What can hang from each mark
mezo: gike kose megu
gike: mezo
megu: mezo mifu
redud: reme
mifu: megu
reme: kose
nuka: kose
kose: mezo nuka reme

Every row comes from one small tree of marks. The marks that hang from a mark follow it in brackets, in alphabetical order. Every link used is in the known rows. Which tree was each row made from?
Known rows
mezo{kose{nuka reme}}: -181	-117	-12	215	40	39	194	-158	-100	176	422	258	-92	226	85	101	5	175	-103
megu{mezo{gike kose{nuka}} mifu}: -248	-55	-24	232	110	328	219	-102	-99	-149	495	264	-241	217	105	83	60	184	27
redud{reme{kose{mezo nuka}}}: -6	-370	-331	199	-29	-135	167	147	-71	207	79	112	-14	118	140	-70	336	343	-181
gike{mezo}: -111	-99	-65	-18	-79	30	45	3	-34	9	72	135	133	-41	101	-56	88	231	129
nuka{kose{mezo reme}}: 139	-507	-103	-51	9	-1	9	-63	159	170	200	44	33	65	76	50	198	-43	-51
nuka{kose{mezo{megu} reme}}: 37	-584	-85	-70	-116	-57	-131	-68	128	175	165	51	-165	0	101	158	67	24	-21
kose{reme}: -78	-135	29	-20	29	-83	94	-128	-129	108	182	166	13	-19	-5	5	34	68	-54
mifu{megu{mezo{gike kose{nuka}}}}: -310	12	162	419	65	442	106	248	-147	-218	281	78	-295	247	106	-28	45	258	-52
gike{mezo{kose{nuka reme} megu{mifu}}}: -235	-279	-115	143	42	19	-6	-418	-60	203	434	502	-76	141	81	284	-62	169	-69
megu{mezo{kose}}: -257	-30	81	110	57	117	83	2	-107	-206	270	95	-107	44	75	86	8	224	92
reme{kose{mezo nuka}}: -36	-466	-387	212	-122	-7	22	169	95	-39	20	52	-92	78	16	-157	294	355	-57
nuka{kose{mezo{megu{mifu}} reme}}: 81	-666	-184	-111	17	-5	-172	-231	180	98	198	206	-109	-30	3	261	74	-124	-60
nuka{kose{mezo{gike megu} reme}}: 12	-552	40	-66	-120	40	23	3	67	216	308	24	-277	52	184	29	138	38	19
mifu{megu{mezo{kose}}}: -277	-64	186	245	148	284	-62	177	-103	-350	70	77	-98	68	-9	84	-8	145	-5
nuka{kose{reme}}: 140	-338	-19	61	40	109	-59	-132	15	229	278	157	-87	48	31	97	54	-44	-62
kose{mezo{gike} nuka reme}: -98	-223	-61	25	-78	-24	317	32	-18	175	300	50	-84	186	170	-161	223	173	-99
redud{reme{kose{mezo{gike} nuka}}}: -29	-327	-211	214	-43	-73	324	215	-125	274	193	100	-118	177	241	-197	416	347	-150
kose{mezo{gike megu} reme}: -196	-354	91	-142	-142	-148	170	4	-71	94	208	3	-179	-19	148	-88	120	146	-12
redud{reme{kose{mezo{gike megu{mifu}} nuka}}}: -95	-502	-293	146	-14	-49	153	4	-94	206	205	277	-240	80	149	6	291	274	-163

Which tree is each row?
-306	-38	310	253	129	362	78	249	-191	-279	201	52	-211	116	81	-54	62	162	6 => mifu{megu{mezo{gike kose}}}
-312	-158	126	200	-85	76	212	-109	-215	223	530	231	-371	214	182	68	-33	247	-43 => mezo{gike kose{nuka reme} megu}
-252	-97	111	79	191	266	205	-112	-118	-214	419	238	-141	89	76	64	74	81	85 => megu{mezo{gike kose} mifu}
-70	-252	-184	15	-74	-120	171	-28	41	107	161	63	3	127	82	-28	162	174	-127 => kose{mezo nuka reme}
-130	-650	-208	0	-37	-1	-13	25	25	-109	86	159	-216	-92	-1	-110	243	201	36 => reme{kose{mezo{gike megu{mifu}}}}
-170	-510	-255	192	-260	20	42	213	-2	5	120	12	-379	66	129	-182	240	416	-2 => reme{kose{mezo{gike megu} nuka}}
-57	-435	-275	215	-128	73	174	244	26	11	153	28	-183	134	117	-287	365	357	-35 => reme{kose{mezo{gike} nuka}}
-257	-19	230	376	172	296	146	47	-218	-23	399	195	-311	270	52	-8	37	164	-207 => mifu{megu{mezo{gike kose{nuka reme}}}}
-71	-491	-131	68	-45	19	167	217	-14	-41	102	-17	-87	-4	66	-315	384	241	30 => reme{kose{mezo{gike}}}
-286	-302	173	3	121	70	176	-295	-196	99	482	371	-216	59	66	154	-30	22	-15 => mezo{gike kose{reme} megu{mifu}}
46	-646	-248	-84	-96	145	-191	-46	239	-87	48	84	-112	-39	55	245	91	-31	96 => nuka{kose{mezo{megu{mifu}}}}
-12	-202	-264	311	-5	-49	99	43	-215	259	146	232	-131	107	79	-9	204	349	-170 => redud{reme{kose{nuka}}}
-194	-1	216	169	52	295	-6	280	-180	-268	34	-29	-217	8	5	-135	57	151	-7 => mifu{megu{mezo{gike}}}
-265	-253	33	145	41	138	187	-275	-139	162	547	408	-322	191	101	173	-41	102	-74 => mezo{gike kose{nuka reme} megu{mifu}}
-15	-410	-206	45	51	-218	158	120	-100	126	13	99	83	-23	121	-82	345	232	-119 => redud{reme{kose{mezo}}}
-144	-473	-75	22	-76	-194	178	169	-179	191	102	64	-208	-34	214	-114	310	323	-60 => redud{reme{kose{mezo{gike megu}}}}
-225	-16	22	233	96	52	139	-195	-141	50	461	235	-200	196	62	139	-25	231	-127 => megu{mezo{kose{nuka reme}}}
-43	-387	-88	53	36	-129	293	183	-162	195	142	74	-9	43	194	-219	410	252	-99 => redud{reme{kose{mezo{gike}}}}
-288	-186	9	197	-87	-3	59	-170	-133	149	380	240	-278	161	108	212	-106	235	-66 => mezo{kose{nuka reme} megu}
